Each row comes from the steps of one walk. Every step used is in the known rows, and no mark comes twice. Write the walk behind each row, first mark first.
(in the rows, 128 means zero)
Known rows
zapas/filu/komanu/veli: [189 152 167  66 125 171 109  97 134 159  89 131 121 112 146 121 145 128
 139 170  86 131 113 112 118]
fuva/veli/danul: [102 136 170 162 110 120 138 134 172 110 138 152 123 120 134 115 132 139
 116 111  90 102 114  47 115]
komanu/veli/fuva/borapa: [173 204 163 143 142 161 127 125  98 137 181 199 119 173 137 116  66 139
  98 146 120 107 113  65 137]
vava/komanu/veli/fuva/borapa: [172 227 114 172 127 122 113 137 135 150 157 187 130 192 166 116 108 137
  98 127 127 108 113  88 128]
zapas/veli: [105 144  98 112 130 106 137 119 138 126 149 119 120 127 151 152 158 133
 144 116 123 105  78 156 133]
komanu/vava/zapas/veli/fuva: [110 184  67 136 135 127 146  97  47  92  94 104 161 111 139 133  96 126
 140 110 170 116  99 151 159]
danul/borapa: [137 167 183 118 119 105 141 167 115 140 106 122 119 123 129 135  92 122
 147 153 128 158 141 114 131]
zapas/vava/komanu/veli/danul/borapa: [109 177 105 143 116 124 150 164  95 118 160 139 129 122 183 183  94 136
 125 126 174 133  96 118 100]
veli/fuva: [ 55 165 161 126 132 133 133  90  68 118 128 169 124 148 119  98 108 134
 100 121 121 132 168  99 141]
fuva/borapa: [117 143 151 118 118 129 139 196 150 148 172 163 123 163 181 116  97 122
 116 136 117 144 136 129 151]
vava/zapas: [ 85 116 127 116 137  96 143 139 149 121  33  91 138 116  92 105 169 119
 140  92 149 143 232 159 144]
komanu/filu/zapas/vava: [158  17 150  93 126 129 132 163 161 134 136 116 125 101 122 177 140 118
 140 117 133 161 170 172 140]
filu/komanu/vava/zapas: [176 138  86  99 127 134 129  95 105 133  61  87 153 102 122  89 108 116
 158 143 141 159 126 179 142]
komanu/veli/zapas: [152  91 158 167 143 154 119 116 170 126 103 124 101 159  63 104 149 132
 121 140 126 108 194  91 134]
vava/komanu/filu/zapas/veli: [195 110  90 140 119  76 108 156 221 157 127 113 136 145 133 159 188 120
 141 109 110 126 120 175 123]
komanu/veli/fuva: [148 179 159 142 142 153 124  83  93 120 136 182 116 155 112 115 105 143
 105 129 123 104 137  63 134]
komanu/veli: [163 130 145 134 132 141 124 113 151 122 122 152 110 148 134 128 143 138
 127 124 125 110 140  86 140]
veli/danul/borapa: [ 63 174 175 131 109  96 155 166 150 116 137 122 134 116 103 132 102 124
 138 144 109 144 124  94  86]
filu/komanu/veli: [225 138 133  98 135 145 113  88 156 157 111 134 116 128 111  98 127 131
 144 159 104 133 109 131 116]
veli/zapas/filu/komanu/vava: [117  87 155 117 124 180 114 106 121 138  71  86 124 124  82  89 138 115
 133 178 109 145 180 139 133]
filu/zapas/veli/komanu/vava: [179 117  84 111 139 131 111 105  42 106 167  98 147 114  95 143 134 128
 152 150 145 120  26 164 127]
filu/komanu/vava/zapas/veli/danul: [161 169  63 103 128 123 138  95 119 124  97  81 162  91 108 109 108 120
 164 145 131 136  67 182 109]
veli/zapas/vava/komanu: [ 45  66 113 163 127 139 136 148 123 124 110 100 111 145 107 124 147 124
 112 123 172 144 218 162 132]
komanu/filu: [ 95  68 162 121 119 104 136 150 244 142 114 142 115 128 150 132 144 117
 125  97  93 143 202 131 147]
fuva/veli/komanu/filu/zapas: [174  95 182 152 133 130 110 124 162 136 148 155 121 113 116 104 107 132
 109 118  88 114 120  67 130]

Which walk is each row?
[ 82 130 152  88 131 122 136 139 132 128  13  89 141 101 113 120 180 117
 138 108 129 141 224 144 140]  vava/zapas/filu
[168  68 135 110 126  97 128 154 219 136 154 107 136 109  83 170 166 119
 151 122  88 125 110 161 106]  komanu/filu/zapas/veli/danul
[170 132  96  99 116 147 123  89 101 132 106 114 139 115 153  98 100 122
 151 157 125 156  90 159 143]  filu/komanu/vava
[168 107 108 101 145 118 110 112  73 122 165 100 136 117  73 136 159 129
 147 146 131 120  56 168 112]  filu/zapas/veli/komanu
[ 59 166  98 119 142 111 132 100 112 120 178 132 125 124 144 122 126 134
 125 119 121 100  60 139 115]  zapas/veli/komanu
[152 208 110 170 128 116 110 104 127 136 125 173 126 179 146 115 140 140
 103 114 130 104 130  87 127]  vava/komanu/veli/fuva
[ 66  95  96 128 113 114 145 163 153 132 142 139 123 123 215 175 127 126
 116  88 161 150 165 165 138]  zapas/vava/komanu/filu
[163 119  90 145 114  69 114 160 233 146 144 113 143 140 120 159 187 121
 139 109 100 121 106 164  98]  vava/komanu/filu/zapas/veli/danul
[104 143 170 160 130 134 121 107 120 122 143 167 115 124 147  85 100 140
 100 114 103 105 114  47 136]  fuva/veli/komanu
[165 169  99 167 119 105 111 129 175 137 112 150 121 172 161 127 170 135
 122 110 131 109 134 103 131]  vava/komanu/veli
[197 137 126 104 129  99 127 152  98 122 157  83 144 106  53 172 150 126
 170 165 121 126  40 161  88]  filu/zapas/veli/danul/borapa
[126  89 145 189 125 147 127 143 130 129 115 126 107 133 129 122 126 136
 106 119 144 114 169  96 140]  fuva/veli/zapas/vava/komanu
[ 34 105 159 130 134 114 129 120 192 131 149 157 121 126 138  91 106 121
 102 103  96 136 171 106 125]  veli/komanu/filu
[ 70 143 111 121 142 103 133 113 177 134 184 137 124 118 149 132 119 127
 124 109 100 103  77 140 116]  zapas/veli/komanu/filu
[178  98 199 143 127 170 108 116 156 154  81 117 107 120  90  91 137 129
 120 160  84 116 161  79 130]  fuva/veli/zapas/filu/komanu
[163  71  94 106 122 125 120 153  51 121 127 101 135 121 126 170 168 128
 143 130 178 158 126 189 131]  filu/zapas/vava/komanu
[120 158 132 170 131 140 127 103  87 101 112 141 140 109 148  85  77 134
 111 107 135 107 107  61 151]  fuva/veli/komanu/vava/zapas
[151  42 124  83 128 144 130 146  35 111 130 101 129 104 109 169 151 128
 147 137 174 162 133 181 137]  filu/zapas/vava
[ 70 176  71 132 135 127 134  91  76 101 185 129 139 120 173 127  97 133
 130 123 139 100  21 134 133]  zapas/veli/komanu/vava
[201 203 179  72 131 185 111 111 101 171 133 166 128 131 146 115  90 129
 119 187  82 131  91 101 116]  zapas/filu/komanu/veli/fuva/borapa
[112 145 145 145 125 130 136 120 175 105 142 150 122 141 110 129 140 138
 125 124 110 101 120  66 102]  komanu/veli/danul
[ 34  38 140 141 134 157 146 140 106 112 113  99 104 127  92 124 133 124
 116 129 168 147 227 156 139]  veli/zapas/vava
[177  92  95 122 123 131 122 149  69 111 149 110 141 122 106 178 159 133
 140 136 169 137  95 154 103]  filu/zapas/vava/komanu/veli/danul
[ 54 119  82 125 113 121 144 150  87 119 137 134 124 129 211 164 137 132
 119  97 181 148 147 164 138]  zapas/vava/komanu
[ 85  64 146 106 140 132 126 130 126 125 164 136 129 104 118 126 104 121
 113 118 128 150 149 141 120]  veli/komanu/filu/zapas/vava
[ 54  46 123 164 128 133 137 158 176 135 115 104 110 140 113 134 142 119
 111 115 156 145 232 164 132]  veli/zapas/vava/komanu/filu
[130 204  70 138 134 133 148 132  55 105 128 119 165 127 157 133  66 122
 135 123 167 118  79 153 161]  komanu/vava/zapas/veli/fuva/borapa
